Each row was made from one path, in order. Every step used is in the known rows, and no mark comes twice. Write each row's path.
In the rows, zero is written as 128.
Known rows:
nelu -> mozede -> bube: [156 154 135 144 167 169 159 157 117 193 119 133 161 153 118 150 101  99
 183 147 124 152 161 124 111 143]
bube -> tuvu: [139 153 139 146 151 149 128 160 110 164 139 145 155 106 128 132 146 117
 132 127 142 129 133 125 151 146]
mozede -> bube: [152 150 144 147 155 159 149 154 124 174 126 139 155 140 134 142 122 123
 152 146 138 150 160 134 125 140]
danu -> rovog -> tuvu -> bube -> mozede: [120  76 126 163 134 119 186 119 163 186  97 117  86  88 174 193  91  68
 130 199 102 169 170 149 176 128]
mozede -> bube -> kegu: [159 152 140 139 163 177 117 147  97 189 136 159 161 115 134 157 143 107
 159 145 163 155 173 117 112 134]
zorez -> danu -> rovog -> tuvu -> bube -> kegu: [131  72 117 139 141 132 139 118 118 158 110 128  83  77 151 204 147  57
 132 199 129 154 138 148 172 141]
nelu -> mozede: [138 148 117 137 146 140 142 156 127 167 138 118 136 128 123 145 114 108
 159 139 113 133 130 124 128 151]
kegu -> bube: [149 128 136 150 149 141 140 158 131 159 131 130 126 122 101 132 146 101
 149 148 149 132 141 122 122 140]
zorez -> tuvu: [112 132 134 133 124 116 136 133 141 130 153 124 116 109 167 140 125 132
 132 151 104 164 163 135 154 148]
rovog -> danu: [140 166 142 151 148 137 137 159 125 154 158 100 112 113 135 161 117 157
 134 131 121 124 101 130 164 117]
zorez -> danu -> rovog: [140  98 120 130 131 137 163 145 143 136  98  96 115 122 123 172 139 129
 146 192 101 123 125 151 176 148]
zorez -> danu -> rovog -> tuvu -> bube: [127  70 118 148 132 113 167 125 148 140  98 111  81 100 152 190 127  73
 126 200 105 150 124 168 186 147]
tuvu -> mozede -> bube: [140 133 144 144 154 154 170 134 134 185 119 132 155 141 140 143 116 117
 143 163 157 167 183 125  97 135]
rovog -> kegu -> tuvu -> mozede: [137 115 128 161 148 114 182 134 118 162 128 135 133  92 116 137 120  84
 142 177 168 146 123 104 112 160]
zorez -> danu -> rovog -> tuvu: [140  79 125 143 126 117 157 144 142 141  99 107  93 100 140 187 125 103
 144 179 103 129 107 165 200 151]
bube -> kegu -> tuvu -> mozede: [134 117 138 150 151 160 128 143 109 187 132 143 150  86 126 150 164  92
 147 144 192 150 156  94 107 133]
nelu -> mozede -> bube -> tuvu -> kegu: [159 173 149 154 183 171 152 141  72 214 126 174 178 127  98 136 117  54
 164 160 154 177 167  94  96 136]
rovog -> kegu -> bube: [159 127 124 153 153 112 164 142 113 151 135 137 113 102  89 130 122  76
 152 180 152 132 125 113 117 161]
kegu -> tuvu -> mozede -> bube: [149 121 159 168 164 171 173 154 128 193 100 140 169 135 119 141 136  97
 164 152 176 166 172 113 104 132]
danu -> rovog -> kegu -> bube -> tuvu: [163 108 131 153 167 122 175 149 108 163  92 153 114  83  73 148 133  61
 154 197 151 131 140 114 170 153]
zorez -> tuvu -> mozede -> bube -> kegu: [125 121 144 129 149 157 141 113 114 182 132 150 141 111 164 161 129  99
 150 179 159 205 234 106 106 127]
kegu -> tuvu -> bube: [129 128 137 164 155 141 148 147 133 156 130 135 134 110 135 137 155  82
 132 148 147 151 138 129 129 146]
bube -> tuvu -> kegu: [134 164 146 150 152 135 124 134  88 174 155 163 152  89 123 127 148  87
 110 152 158 155 133 108 121 140]
zorez -> danu -> rovog -> kegu: [146  97 107 133 139 107 184 131 125 126 105 105 100 104 109 169 113 102
 147 221 105 125 107 142 169 170]

Write each row's path:
[145 139 141 155 151 127 138 132 112 167 148 150 121 104  97 125 148  72
 130 173 161 155 143 104  95 133] => tuvu -> kegu -> bube
[129 111 141 149 130  86 137 122 132 163 130 145  87  65 154 173 121  83
 109 176 119 158 122 139 171 133] => danu -> rovog -> tuvu -> kegu
[156 138 146 160 164 160 138 167 107 171 120 151 149 111  90 124 159  84
 151 140 165 134 146 112 138 139] => kegu -> bube -> tuvu
[174 144 144 159 185 203 133 173  83 213 109 159 178 126  97 159 140  65
 209 136 170 159 163  91 110 132] => nelu -> mozede -> bube -> kegu -> tuvu
[170 143 156 160 176 192 121 167  92 195 118 165 174 110 115 153 161  89
 178 134 183 156 163 102 120 132] => mozede -> bube -> kegu -> tuvu
[128 112 134 180 153 162 179 139 139 189 113 120 142 118 138 146 125  68
 151 173 144 165 165 116 117 135] => kegu -> tuvu -> bube -> mozede
[127 119 126 148 147 125 105 123 111 170 157 156 104  70 172 174 139  61
 114 146 155 161 143 135 135 141] => rovog -> tuvu -> bube -> kegu
[148 115 131 167 147 162 170 151 138 191 112 114 133 126 105 142 121  86
 169 174 146 146 172 108 113 130] => kegu -> bube -> mozede
[136  91 132 147 129 102 151 119 121 152 115 127  88  85 136 180 127  73
 123 205 117 154 107 146 169 143] => zorez -> danu -> rovog -> tuvu -> kegu
[142 120 146 157 158 154 158 147 116 186 113 145 150 111  94 124 154  75
 142 158 186 148 171 105 111 134] => kegu -> bube -> tuvu -> mozede
[149 106 130 157 151 109 176 151 129 148 101 132 111  82 109 161 124  93
 154 183 129 130 112 124 178 158] => danu -> rovog -> kegu -> tuvu
[147  88 147 144 153 145 149 127 124 204  94 154 117  83 155 198 121  80
 148 177 161 175 192 130 150 118] => danu -> rovog -> tuvu -> mozede -> bube -> kegu
[135  99 124 157 158 104 188 129 135 145 102 138 101  81 122 161 127  64
 137 204 129 149 131 128 164 157] => danu -> rovog -> kegu -> tuvu -> bube
[145 133 140 134 160 173 140 130 107 203 128 149 157 116 139 158 135 101
 148 161 181 173 198 106  87 126] => tuvu -> mozede -> bube -> kegu
[168  88 124 153 161 136 191 145  98 151  75 134 120 101  59 155 142  55
 169 224 145 127 123 118 169 159] => zorez -> danu -> rovog -> kegu -> bube -> tuvu
[148  96 148 161 142  99 145 128 127 171 112 151  80  73 117 165 135  51
 129 187 142 160 134 128 157 124] => danu -> rovog -> tuvu -> kegu -> bube
[120 120 123 157 143 147 175 123 145 181 132 115 128 123 157 152 106  89
 131 182 122 165 176 127 109 138] => tuvu -> bube -> mozede
[155  68 138 142 150 160 164 122 112 192  78 134 119 100 138 204 129  71
 162 204 157 171 177 136 146 130] => zorez -> danu -> rovog -> tuvu -> mozede -> bube -> kegu
[136  82 122 174 159 125 219 122 141 179  82 124 107  87 124 171  98  49
 156 230 124 163 160 115 151 147] => danu -> rovog -> kegu -> tuvu -> bube -> mozede
[157  94 144 163 167 132 213 137 129 183  71 143 137 108 108 164 108  77
 165 208 158 164 168 115 138 143] => danu -> rovog -> kegu -> tuvu -> mozede -> bube
[127  57 115 162 131 133 202 117 154 174  81  99  90 109 156 199 101  58
 145 226 101 164 153 155 170 139] => zorez -> danu -> rovog -> tuvu -> bube -> mozede
[153  76 138 160 140 115 160 126 117 159  98 132  85  89  98 176 142  40
 145 217 140 156 119 132 154 135] => zorez -> danu -> rovog -> tuvu -> kegu -> bube
[122 104 127 169 135 130 170 121 143 188 130 122 106  99 174 166  95  63
 128 173 125 171 157 142 135 138] => rovog -> tuvu -> bube -> mozede
[155 169 161 160 172 162 138 138  79 196 133 179 176 113 117 131 137  78
 134 163 167 175 167 106 106 133] => mozede -> bube -> tuvu -> kegu
[ 99 124 127 134 132 111 148 112 146 132 156 126 104 108 179 145 126 102
 113 173 105 182 185 141 140 146] => zorez -> tuvu -> bube
[122 137 119 134 152 145 112 124 112 165 158 144 123  91 154 158 152  87
 117 156 153 155 164 120 112 140] => tuvu -> bube -> kegu
[135  98 135 143 128 103 142 145 153 156 111 126  91  82 159 177 118 112
 127 152 106 135 121 159 202 141] => danu -> rovog -> tuvu
